Each row was made from one small tree. The marks that hang from a mark follow it in brackets, in the order of their numbers. Every link used is in the known rows. Write each row's tree.
Known rows
k_345[k_619 k_919[k_317 k_677]]: [ 22 -12  41   1 -11   9  25  -5 -14 -12  15  24   5 -41 -24  -1  -7  14
   1  13  13]
k_317[k_919[k_432 k_915]]: [ 13  -6  15 -19  -1  -2  10  -7   1   6   2   9   3 -37  -4  18  -7   0
 -22  31  12]
k_619[k_432 k_915[k_919]]: [ -2  21  22  -3 -21   2  40  10  -9  10  10  18   9 -28 -23   8   1  23
   8   3  20]
k_876[k_677]: [  9   1   4  -8  -1   0  29   2 -22   0  12  33  15 -25 -25  13  -6   7
  -2   2  14]
k_919[k_317 k_432[k_619]]: [ 30 -17  12 -12   5   7  20  -1   6  17  17  17   4 -34 -20   3   4  18
  -9  10  22]
k_619[k_432[k_919[k_677]] k_915]: [  1  24  26   2  -5   1  36   2 -32   0   7   7   6 -33 -15  17  -7  27
  -5  14  17]
k_432[k_619 k_919[k_677]]: [ 29  10  18  15   4   0  26  -2 -21   4   9  14   0 -38 -13  14 -17  24
  -3   6  13]
k_345[k_919[k_317]]: [ 10 -14  29 -12  -5  10  19   9 -15   2  17  31   6 -21 -14  -1   3  18
  -4  21   4]
k_919[k_432]: [ 16  -5  10 -14   6  -8  14  -6  -8   6   9  14   1 -29 -21  16 -10  11
 -13   7  13]
k_317[k_919]: [  6   1  21  -8   9   7  15   5 -14   7  14  14   2 -27  -7   8  -4  -2
  -5  17  12]
k_919[k_317]: [  8  -4  19 -10   7   6  20   2  -8   3  21  23   9 -18 -12   2  10  16
  -5  14  12]
k_345[k_919]: [ 13  -7  26  -6  -8   0  17   9 -20   2  12  26   3 -27 -20  11  -9  11
  -2  14   8]
k_915[k_919[k_317 k_677]]: [ 13  11  25  -6  -2  -1  31 -10  -5   0   9  28  -1 -28 -12  -5  -9  34
   5   4   4]
k_317[k_919[k_432[k_619] k_915]]: [ 28 -10  15  -8  -5   2  16  -2  10  17   4   8   5 -49  -7  16  -6   1
 -15  27  21]
k_915[k_919[k_317 k_432 k_677]]: [ 18   2  20 -14   1  -5  26 -18   2   1   3  23  -7 -34 -17  -2 -14  38
  -7   2   3]
k_919[k_317 k_432 k_677 k_915]: [ 18  -4  18 -22  -2  -9  19 -19   3  -1   3  14   9 -39  -8  10  -4  26
 -21  30   8]
k_432[k_619]: [ 26   0  13   5   0   0  25   8  -6  16  16  16   9 -33 -21  12  -1   8
   4   4  25]
k_919[k_317 k_432[k_619] k_677 k_915]: [ 35  -6  17 -12  -5  -5  24 -13  12  13   6  10  11 -51 -14   9  -3  25
 -13  26  18]
k_432[k_619 k_919[k_317 k_677 k_915]]: [ 28   5  20   8  -6   6  27  -7  -5   0  10  18   8 -35  -1   8   0  31
 -10  29   9]
k_432[k_919]: [ 11   6  12   2   4   2  16   3 -24  -8  13  21  -1 -14  -9  16  -5  18
 -11  10   3]
k_432[k_619[k_915]]: [ 25   1   9   4  -9  -1  32  13  -6  29  19  15  17 -42 -21   8   0  10
   4  10  36]
k_915[k_919[k_317 k_432[k_619] k_677]]: [ 33   0  17  -5  -3   0  32 -14  10  13   5  22  -6 -46 -20  -2 -15  37
  -1   0  13]
k_919[k_317 k_677]: [ 11   4  25 -10   8  -1  25  -6 -13   0  16  20   8 -27 -14   0  -3  22
  -3  14  11]

Which tree is each row?
[ 23 -10  31   5 -30   0  21   2  -6 -11   8  20  12 -38 -23  17  -4   1
  -1  24  15] => k_345[k_619 k_919[k_915]]
[ 14   5  25 -11  -6  -6  24 -11  -2  -3  10  18  14 -33  -6   6   2  23
  -8  31   9] => k_919[k_317 k_677 k_915]
[ 33   1   8   0  -9  -4  25  -3   8  17   5  20  -5 -40 -25   9 -15  23
   1  -7  19] => k_915[k_919[k_432[k_619]]]
[ 24  -5  15   6   5  16  22   5 -12   4  22  24   1 -20  -8   2  10  26
  -6  13  11] => k_432[k_619 k_919[k_317]]
[ 14  -4   8 -19 -11   1  31  -4   5  15  12  25   3 -32 -16  -6   1  32
  -9   9  15] => k_619[k_915[k_919[k_317 k_432]]]
[  4   7  29   4 -19   6  37   9 -13   1  17   7  18 -37 -33  13   8   2
   5   7  36] => k_345[k_619[k_432 k_915]]
[  0  17  35  -4  -7   7  28  -7 -16 -15   7  13   7 -24  -2  16   6  32
 -14  33   1] => k_619[k_432[k_919[k_317 k_677 k_915]]]
[ 16   2  23 -17   0  -6  16 -16  -3   3  -4   5   1 -50  -4  18 -21   7
 -22  30  10] => k_317[k_919[k_432 k_677 k_915]]
[ 31  -8  14 -12  -1   2  32  -5   0  27  14  11  10 -55 -19  -1  -6  27
  -8  15  32] => k_919[k_317 k_432[k_619[k_915]] k_677]
[ 10   0  16  -5  -6   6  18  -3  -9 -10  14  23   9 -14   2  11  14  25
 -18  34   0] => k_432[k_919[k_317 k_915]]
[ 31  -7   3  -6  -6  -3  27   5   0  30  14  10  10 -48 -25  10  -7  13
  -8   9  36] => k_919[k_432[k_619[k_915]]]
[ 18   3  31  -6 -19 -11  24  -3 -13  -3  -1  20  11 -44 -13  18 -17  18
  -5  31   5] => k_345[k_919[k_677 k_915]]
[ 22  -5   8   5  -3  15  30  10 -12  17  24  22   8 -30  -8  -1  12  27
  -8  18  22] => k_432[k_619[k_915] k_919[k_317]]
[ 31  -1  21  -7  -3  -2  19 -12   5  17  -2   4   3 -60  -8  17 -20   8
 -14  26  21] => k_317[k_919[k_432[k_619] k_677 k_915]]
[ 23  -1   9  -1 -23  -4  32  -8   4   4   6  17   2 -45 -30   6 -10  15
  -2  -5  27] => k_345[k_619[k_915[k_919[k_432]]]]
[ 27  10  18   3 -15   4  45  -1   3  24  14  23   7 -47 -17 -10  -5  35
  11   5  25] => k_432[k_619[k_915[k_919[k_317 k_677]]]]
[ 29  -3  17  -6   2   3  29  -2  -5  30   6   4   4 -63 -15   6 -21   9
 -10  14  34] => k_317[k_919[k_432[k_619[k_915]] k_677]]
[ 16   5   4 -11 -13  -7  30  -5   1  16   5  20   1 -38 -21   6 -12  25
  -6   3  16] => k_619[k_915[k_919[k_432]]]
[ 35   0  14  -2   4  -9  25  -9  -4  16   5   8   0 -51 -24  16 -22  19
  -6   3  24] => k_919[k_432[k_619] k_677]
[ 26   3  20   8   7  11  27  -4 -16   2  16  19   0 -32  -9   3  -4  30
  -5  12  12] => k_432[k_619 k_919[k_317 k_677]]
[ 20  12  10 -11 -12 -13  34 -13  -3  14   1  16   0 -50 -21   6 -25  32
  -5   2  16] => k_619[k_915[k_919[k_432 k_677]]]
[ 18   6  15   9 -25  -1  38   1  -3   3  14  23   7 -38 -27   2  -4  11
  10  -3  26] => k_345[k_619[k_915[k_919]]]
[ -1  22  33  -7 -15   6  46  -1  -9   8  10  18   9 -34 -19  -5   2  37
   7   9  16] => k_619[k_432 k_915[k_919[k_317 k_677]]]
[ 12   5  22  -2  11   5  21  -8 -23 -10  13  21  -2 -20  -5   4  -5  31
 -12  17   0] => k_432[k_919[k_317 k_677]]
[ 15  -4  12 -17  -2   2  21 -10   4   3  10  27  -5 -23 -16  -3  -2  29
  -8   3   2] => k_915[k_919[k_317 k_432]]
[ -3  16  31  -4  -2  13  37   1 -27  -3  14  13   7 -28 -10   4   5  35
  -9  21  14] => k_619[k_432[k_919[k_317 k_677]] k_915]
